Known rows, with every way that one mark hangs from another:
{K821 {K545 {K428 K485 {K989 K214}}}}: [-14.2   9.6  -0.8 -52.6  19.2 -15.3  19.2   0.7   3.7 -26.1   7.3  16.9
 -11.6   9.4 -20.4 -28.3   1.7   0.9 -20.2  -8.1 -27.2 -36.8  40.6   8.5]
{K428 K485}: [  2.8  -4.6   0.9   8.6   4.3  10.2 -20.0   4.0 -14.7  -9.2  -5.3 -11.2
 -10.7  -2.8 -15.0   1.6 -12.8   1.2   5.0  21.4   9.7   2.8  -4.6  -3.6]
{K545 {K428 {K485 K439} {K989 K214}}}: [ -5.9  13.0  -6.9 -24.5  15.6  12.4  17.5  20.4  -4.5  -9.4  15.8  11.7
   4.8   4.6 -10.0  -5.9  20.4   1.1   1.6  22.2 -31.6 -12.4  31.7   1.5]
{K485 {K439 K989}}: [  3.8   7.6  -3.2  39.1   6.3  -1.7  -9.6  -9.1  12.2   2.8   3.3 -14.9
 -14.7 -14.7   3.6  23.7  -4.7  -7.0  20.2  18.7   7.2  29.1 -10.0 -18.6]
{K989 K214 {K428 K485}}: [ 17.0 -21.5 -16.1  -9.2 -13.1  -5.9   1.7   0.7   6.4  11.7 -15.4  -5.5
  -4.3   7.2  -8.0 -17.6  18.6  32.4 -22.9  -0.4   2.9 -32.6  10.2  14.5]
{K428 {K485 K439} K989}: [ -9.3   8.1   8.2 -12.6  22.0  24.4   0.4  13.2 -19.9  -1.4   7.2  -0.3
  -3.1  -0.8 -14.2 -18.9  22.2  -7.6  16.7  30.9   0.1  10.0   1.0  -7.1]
{K545 {K428 K989}}: [-19.6  28.4  -1.2 -10.1  11.6  12.0 -15.5   1.1  -1.1 -33.4 -10.0  -0.9
   8.4  -2.5 -24.0  14.2 -21.6 -24.3   4.4  -0.4 -11.8  -9.4  -9.9   8.5]
{K485 {K439 K428 {K989 K214}}}: [ 18.7 -22.9 -13.7  43.1  -5.3 -21.0  13.9 -12.7  20.2  23.2  16.8   1.7
  -4.9 -19.1  -5.8   9.9 -13.9   5.8   9.0  28.1  14.6  -2.9 -14.4   2.0]
{K439 K989}: [  2.1  15.1   0.1  31.1   3.5  -2.2 -25.3  -8.7  11.6  -1.5   0.0 -16.7
 -19.6  -6.7  -9.4  21.4 -26.4  -7.0   5.4   0.7  14.4  14.5 -14.8  -1.5]
{K821 K428 K545 {K989 K214 K485}}: [ 16.3 -31.5   5.3 -43.9 -13.9 -34.1  25.2  -1.8   2.7  14.9 -19.9  21.7
  29.0  19.1  31.8 -22.8   9.9  10.9 -25.8 -41.3  19.3 -35.7   7.5  -1.6]
{K821 {K545 {K428 {K485 K439}}}}: [-10.4  -6.7  -6.8 -22.6  20.3 -11.6  11.3 -20.8  -4.9 -37.6  -3.4  -1.9
  -7.4 -10.2  -2.3  13.2   5.9 -10.1   5.5  20.3 -31.9   1.0  23.2 -27.7]
{K989 K485}: [  8.3  -8.0  11.7  32.6 -28.2   6.9 -21.4  -7.4 -15.2   0.6  -8.1  -3.0
  14.1  -4.3   7.8  19.7 -25.9  -7.0  12.7  -9.6  10.8  10.8 -23.6  18.3]
{K428 K485 K989}: [ -9.9  14.3  10.1 -20.2  19.6  19.6 -13.7  13.7 -21.1  -4.9   3.1  -0.9
  -8.5   6.0 -25.8 -22.2   1.7  -8.3   3.7  13.4   7.4  -2.9   0.1   7.6]
{K214 {K989 K428 K485}}: [-14.7  -2.0  11.2   5.3 -11.4  14.6 -30.5 -14.1   3.4   5.4 -19.1  -7.8
   6.4   0.7   8.4  11.6   4.6  -8.7 -22.5 -32.5   8.9   4.5 -14.6  19.6]
{K428 {K989 K214 {K485 K439}}}: [ 11.5  -6.5  11.7  16.4 -24.1  14.3  15.9  11.3 -13.9  23.1  10.5  19.5
  17.8   5.2  18.6 -11.8  15.6   6.2  13.5  -4.8  -2.3  -0.8  -0.1  21.6]
{K428 {K989 K485}}: [ -5.6  11.1  21.4   4.4 -12.4  17.1 -17.4   3.7 -22.5   3.3  -0.8  10.0
  14.2   4.5  -3.2  -4.2 -14.3 -15.6  10.6 -19.6   9.9   4.0 -20.9  28.5]
{K214 K428}: [ 10.5  -5.1 -14.9  20.1 -10.1   5.9  -7.7   7.6  -8.7 -27.3 -19.5  -7.2
  -4.3 -14.2   0.4  15.2 -24.2   2.9  12.1  -6.9   5.5  27.8 -28.1 -24.2]
{K439 K485 K989}: [ -9.6  38.4   1.8  29.7   6.7  -0.8 -20.9  -7.6   9.0  15.6  10.6 -33.6
 -29.6  17.0 -13.6   8.5 -34.7  -7.2  10.4  13.7  20.3  28.0  -9.1 -21.6]
{K428 {K485 K439} {K989 K214}}: [  7.0  -3.5   1.0  -9.7   9.1  18.5  17.9  21.4 -10.5  14.0  12.3   9.0
  -2.9   5.3  -5.1 -30.9  29.6  12.8   7.7  27.4  -2.5  -7.5  18.3   1.0]
{K989 K214}: [ 21.0 -19.2 -14.6  34.9 -25.3  -0.6  -4.4  -3.9   7.7   0.0 -15.9  -2.5
   0.4  -4.0  -2.4   0.7 -16.7  13.3   3.5   8.7  17.8 -15.6 -11.1   7.2]
{K989 K214 K428}: [ 21.0 -24.6 -22.9  14.8 -28.8  -9.9   1.0 -11.6  18.3   6.0 -30.2  -5.9
   4.2   0.8  -2.7  -5.6   9.2  26.4 -15.2  -8.7  11.8 -31.7 -13.0  16.2]
{K485 K439}: [ 11.4 -13.7  -7.2  39.7 -10.2  10.6  -5.1 -12.0  -2.4 -10.6 -18.1 -10.9
   5.2 -16.4   5.5  16.7  -0.8  -3.5  25.5  29.9  12.0  17.5 -25.2 -15.2]
{K821 K545 {K989 K214 {K428 K485}}}: [  6.0 -22.3  -2.7 -62.5   8.3 -28.4  20.1  -1.8  21.4  -1.5 -10.0   2.8
  -6.0  23.7   6.7 -49.9  32.5  31.8 -32.9 -25.7  13.3 -51.7  27.7   0.1]
{K989 K214 K428 {K485 K439}}: [ 26.5 -32.6  -8.5  21.4 -43.1  -4.9  14.6 -10.7   3.6  23.0 -12.9   1.8
  21.8   0.5  29.8   6.4  27.6  25.2  -1.8 -14.3  -4.5  -9.4  -6.4  20.1]
{K485 {K439 {K428 K989}}}: [ -5.1 -12.4  -1.6  14.1   9.1   7.4   4.9 -10.9  -7.8  -0.4  -2.5   8.4
  18.0 -19.7 -21.6  -7.6  -6.5 -22.8  24.8  35.9  21.4  -2.3 -38.9   4.0]
{K485 {K439 {K989 K428}}}: [  3.6   2.2 -11.2  18.5   2.3  -9.4  -5.0 -18.3  23.2   8.2 -12.5 -19.0
 -11.8  -8.3   5.0  17.4  18.1   5.8   2.5  -1.5   1.7  13.2 -12.6 -11.4]

Rows:
[ -6.3  16.9   8.6  -6.7 -18.9   6.2   0.0  12.9  -5.0  -6.3   9.9  20.2
  20.5   8.5  -1.6   9.4 -17.1  -7.0  -7.2 -27.8 -23.8 -20.3  11.6  37.7] -> {K545 {K428 {K989 K214 K485}}}
[ -8.5  32.5  -8.7   9.4   3.2 -10.0 -18.0 -16.0  20.8  20.9  -6.0 -40.0
 -26.0  19.3 -12.2   2.0 -11.8   2.3  -8.1  -3.5  15.4  12.0  -9.3 -13.7] -> {K439 K485 {K989 K428}}
[-10.8  -3.0   7.8 -17.7  22.4   6.9  -8.5   4.7 -19.2  -0.7   9.1   7.5
   3.1  -6.2 -42.0 -24.7 -17.0 -16.8   3.2  28.1  20.2 -16.4 -20.0  19.0] -> {K439 {K428 K485 K989}}
[  6.1  20.9 -14.6  13.8  -9.2 -18.3  -0.9  -8.4  30.4  36.0   0.5 -30.7
 -25.4  24.4  -4.9 -11.6  -5.3  22.4 -17.9  -6.8  11.9  -7.3   7.5  -4.6] -> {K439 K485 {K989 K214 K428}}
[-10.4   5.7  -8.8 -28.0   2.1 -19.1  16.6 -13.9  15.7 -30.1 -11.1  15.7
  -0.9   2.6 -13.6 -16.8  -9.9  -6.6 -14.8 -16.0 -18.2 -35.7  17.0  10.4] -> {K821 {K545 {K428 {K989 K214}}}}
[ 11.7 -10.6 -15.2 -17.6  -2.5  -4.1  12.4   8.8  -2.2  16.4 -27.9  13.5
  18.3   6.3 -11.4 -23.2   8.7   7.0 -16.4   0.8  17.9 -27.4 -10.0   3.3] -> {K821 {K428 {K989 K214}}}
[-11.6  -2.3  17.8  33.5  -5.8  28.1 -19.1  -6.9  -7.7   6.5  -0.2  -1.9
   5.9  -8.6  23.8  23.9   5.0 -18.3   6.8   3.2   2.9  35.1  -9.8  -3.5] -> {K214 {K989 {K485 K439}}}
[ -3.0   9.1   5.7   2.1 -15.7  10.2  14.9  10.1  -6.6  -1.7  14.3  21.2
  27.1   2.7  13.8  14.1   5.6  -5.3   7.8 -10.3 -30.5  -3.7  14.7  23.6] -> {K545 {K428 {K989 K214 {K485 K439}}}}
[ -2.1  12.5  -4.9 -13.6  15.7  -8.5 -20.3  -2.5  10.7   8.9   0.3 -20.7
 -26.0   3.5 -16.4   1.4   8.2  11.2 -18.2  -9.3   0.6  -0.6   7.0   1.2] -> {K439 {K989 {K428 K485}}}
[-18.8  27.4  14.1  -7.5  -5.1  14.9 -17.7   4.4 -15.1 -20.5   2.2  11.9
  20.5   2.3  -8.5  20.6 -24.2 -27.0   3.8 -24.0 -19.8  -2.2  -7.2  29.0] -> {K545 {K428 {K989 K485}}}
[-15.4  22.4  13.0  -1.5  -3.6  16.9  -1.1   3.0 -17.1 -15.3   4.8  11.1
  25.8  -2.0   6.5  26.1  -3.9 -25.0  19.1  -7.4 -27.9  13.4  -3.1  14.0] -> {K545 {K428 {K989 {K485 K439}}}}
[ -1.3  -5.4  10.2 -33.5 -14.1 -28.1  13.2  -1.4  11.6 -22.7   3.9  17.2
  19.8  16.7  26.5   2.2 -15.4   0.3 -15.0 -44.7 -11.9 -35.6  25.1  13.8] -> {K821 {K545 K428} {K989 K214 K485}}
[-11.6 -20.4  15.5  34.2  -3.4  12.8 -13.9 -17.1  -9.5  11.5   6.9   7.5
  16.8 -21.4   8.1  22.1 -12.5 -28.7   6.1  18.8  15.3  22.3 -27.8   8.2] -> {K214 {K989 {K485 {K439 K428}}}}
[ -7.7 -10.3  -6.9 -42.5  17.0 -20.0  10.4 -19.5  -6.0  -6.9 -40.4   9.6
  10.0  -0.6 -15.4 -29.9   7.2 -13.8 -14.7  -8.6  16.1 -18.1 -15.2 -13.6] -> {K821 {K428 K989} K545}
[  8.0 -22.8   3.0 -39.8 -12.3 -26.6  27.2  -8.5  -9.9  20.2 -21.0  30.4
  19.9   8.1   6.5 -34.9  10.8   4.5 -25.4 -39.2   4.2 -29.0   5.0  14.6] -> {K821 {K428 {K989 K214 K485}} K545}
[ -1.1  10.1   4.1  14.8  22.9   5.9  -8.5   4.8  -1.3   8.2  21.9 -13.1
 -25.3  -6.3  -3.6  13.1   6.0   1.8  13.5  27.9  -3.3  29.1  11.7 -20.4] -> {K428 {K485 {K439 K989}}}
[ -7.7 -12.0   3.4 -66.9  21.5 -21.7   4.2  -8.4  11.0 -15.1 -17.5  -7.4
  -5.1  16.4   3.8 -36.0  27.3  10.2 -20.5 -20.8  15.0 -34.9  10.5  -8.2] -> {K821 K545 {K989 {K428 K485}}}
[-24.1  32.5   5.1 -34.9  27.1  18.1 -15.5  13.8 -13.8 -31.3   5.3  -0.2
   0.0   4.3 -31.5   0.4 -10.5 -18.6  -2.4   8.7 -23.2 -10.6  14.2   7.6] -> {K545 {K428 K485 K989}}
[ -7.9  -0.1  -1.0 -59.8  18.6 -23.6  15.7   8.9  15.5 -31.9   7.3   9.2
  -1.2  17.6   4.2 -19.0  -0.3   7.7 -21.1 -12.8 -12.5 -43.1  43.0  -7.3] -> {K821 {K545 {K428 K485}} {K989 K214}}
[ -5.7  12.3  -1.1 -24.1  24.9  25.2  14.3  30.6 -29.2 -15.3   8.5   5.6
  -8.2  -4.7  -3.7 -16.6  22.3   1.6  17.1  10.2 -12.8  35.3   1.1 -32.6] -> {K214 {K428 {K485 K439} K989}}
[  4.4 -17.1 -11.7  -4.1   3.3   7.0   0.7  -9.5  -3.9   2.4 -16.9 -15.0
  -2.4  -3.2  -1.2  -1.7  34.6  13.9   2.7  19.4  -1.9   0.7  -2.2 -11.4] -> {K989 {K428 {K485 K439}}}
[ 18.2  -9.1 -19.2  21.6  -9.6 -16.0  11.1  -9.9  33.2  23.8  -5.6 -11.0
 -11.8  -2.8  10.9   5.6  25.5  26.4  -8.7  -3.5  -0.2  -5.3   4.7   0.0] -> {K485 {K439 {K989 K214 K428}}}
[ 10.3 -22.9 -10.1  16.9  -5.0  -2.8  21.0  -3.4   1.8  14.4   3.5  16.8
  17.5 -13.2 -15.2 -22.6   2.7  -2.9  13.5  35.8  19.8 -20.7 -22.7  13.8] -> {K485 {K439 {K428 {K989 K214}}}}
[-12.4   7.3  10.2  12.8  -7.0  22.6 -21.3  12.9 -14.6 -12.3  -1.2   1.3
  -2.1  -7.7  19.2  21.5 -18.1 -11.1  -7.2 -34.0  -1.9  46.0 -14.1 -11.5] -> {K214 K428 {K989 K485}}
[ 16.7 -14.3   6.8  36.7 -24.5 -25.9  -4.9  -7.7   5.9  30.1  25.3  10.6
   2.9  -8.2  -3.3  14.0 -38.2   1.7  -4.6 -12.7  13.7  -9.1 -12.6  37.2] -> {K439 K428 {K989 K214 K485}}
[-12.2  27.0  -3.0   0.0  30.1   0.6 -10.4   5.5   4.9 -15.4  24.4 -12.2
 -19.4  -6.7  -9.5  37.8  -3.3 -10.0   4.8  20.4 -33.3  24.8  26.3 -21.8] -> {K545 {K428 {K485 {K439 K989}}}}
[-11.5  -9.7   8.1  12.5  -9.1  19.1 -14.9 -14.8   3.3  10.7 -16.8  -8.5
  10.6  -6.0  24.3  17.7  28.5  -7.0  -9.6 -14.6   0.6  19.6 -11.4   2.6] -> {K214 {K989 K428 {K485 K439}}}
[ 11.7 -33.1   7.4  41.7 -24.2  -2.3   0.4 -19.5 -18.0   9.9   1.7   8.0
  26.4 -21.0   6.4  21.5 -20.2 -16.6  26.0  21.9  13.9  10.1 -39.0  12.3] -> {K989 {K485 {K439 K428}}}
[ 17.9   6.7   1.0  21.0 -23.9 -10.8   2.6  21.5  -1.1  13.6  22.1   8.7
 -12.7  -1.5  22.4  16.8 -23.2  20.9  -5.5 -47.2 -12.5  28.3   5.3   1.7] -> {K439 {K989 {K214 K428} K485}}
[ -9.1  19.4  -1.9  33.2   9.9 -16.4 -16.9 -18.1   8.7  22.0  15.7 -25.9
 -19.6   4.8 -29.4   7.8 -51.1 -17.1   7.8  29.1  30.6  14.8 -26.6  -9.7] -> {K439 K428 K485 K989}
[-21.6  23.5   2.2 -27.6  28.7  21.3   0.4  12.7 -15.0 -24.5   9.6   2.4
   3.4  -0.8 -16.4   6.6  14.6 -16.0  10.8  25.0 -30.3   4.2  15.9  -7.9] -> {K545 {K428 {K485 K439} K989}}
[ 18.9  -3.0 -10.6  42.2  -7.8  -8.2   6.3  -0.8  22.0  17.7  10.1  -5.4
 -15.2  -8.3  10.0  11.3   3.9  15.0   8.9  15.2   3.9  11.3   6.4  -9.2] -> {K485 {K439 {K989 K214}}}
[ -1.6   8.4   8.8   1.9  -6.3  18.9  11.2  21.3 -29.4  -4.4   5.3  15.2
  14.6  -6.2  22.1   2.0   6.6  -5.9  23.5 -21.5 -11.2  44.3 -18.4 -13.2] -> {K214 {K428 {K989 {K485 K439}}}}
[-10.2  -0.5   7.4  20.2  -3.8  28.3  -5.3  11.9 -16.3  -7.8   2.0   2.1
   0.9 -13.6  34.3  27.2   3.6  -9.1   5.5 -17.0 -11.5  60.0 -10.2 -27.7] -> {K214 K428 {K989 {K485 K439}}}
[ -7.0   5.0  -8.0  -0.4  11.3  12.6  -4.2   0.8  -9.6 -26.8   3.1  -9.9
   0.4 -10.5  -4.2  30.9   0.0 -10.5  12.9  34.4 -27.8  11.3  11.2 -17.7] -> {K545 {K428 {K485 K439}}}
[-13.4   3.2  -3.7  -5.0  28.6  29.7  -3.6  19.5 -14.3 -14.6   4.4  -7.2
 -20.8 -11.3  11.0   6.7  18.2  -3.1   0.2  16.4 -10.7  53.5   7.9 -51.4] -> {K214 {K428 {K485 K439}} K989}
[ 11.3 -24.3 -12.2 -38.9  -9.7 -34.5  18.0 -13.6  33.0  -6.7 -27.2   3.2
   3.5  15.9  15.2 -37.6  23.5  22.2 -22.3 -32.9  23.3 -52.0   4.8   3.1] -> {K821 K545 {K989 K214 K428}}
[ 15.4  -2.8  -3.4  14.8   7.4  -4.6   8.3  11.6   9.0  21.2  27.8  -6.6
 -24.6  -1.3   3.4   0.8  14.1  21.1   2.1  23.4  -7.6  11.2  28.8 -10.5] -> {K428 {K485 {K439 {K989 K214}}}}
[ 15.1 -10.8  14.3   3.4 -25.6   1.4  -2.4  19.9   2.0  11.0   4.9   9.8
  22.9  17.1  27.2  -4.7 -10.4  12.5  -0.9 -26.0  20.8 -19.2   0.5  24.5] -> {K821 {K989 K214 K485}}
[ 14.0 -28.0  13.7 -11.0 -18.1 -18.9  30.1  -3.3   7.9   5.9   6.0  18.2
  16.5  10.3  45.4 -17.7  16.1  10.4   5.4 -21.1  10.8 -15.1  13.1  -2.0] -> {K821 K545 {K989 K214 {K485 K439}}}
[  5.7  25.1  -6.3  33.1  -4.7  -9.9  -5.6  -0.9  19.6  29.2  17.7 -23.8
 -30.8  20.7  -6.0  -4.2 -28.7  11.7  -0.8  11.0  16.6   9.9   7.9 -13.1] -> {K439 K485 {K989 K214}}
[  2.1   2.2   3.5 -17.7   6.5  13.2   1.0  21.0  -9.5   9.1   9.6   9.5
  -7.8   9.6 -20.4 -35.1   7.4  13.0  -6.5   9.3   4.8 -22.2  16.3  17.5] -> {K428 K485 {K989 K214}}
[-17.3  17.9  -1.2 -22.5  35.1 -23.2   7.8 -16.7  11.3 -27.1  18.2  -6.9
 -30.0  -9.0  -3.5  18.8   2.5  -9.4  -2.8   7.6 -37.9  14.1  37.0 -30.0] -> {K821 {K545 {K428 {K485 {K439 K989}}}}}
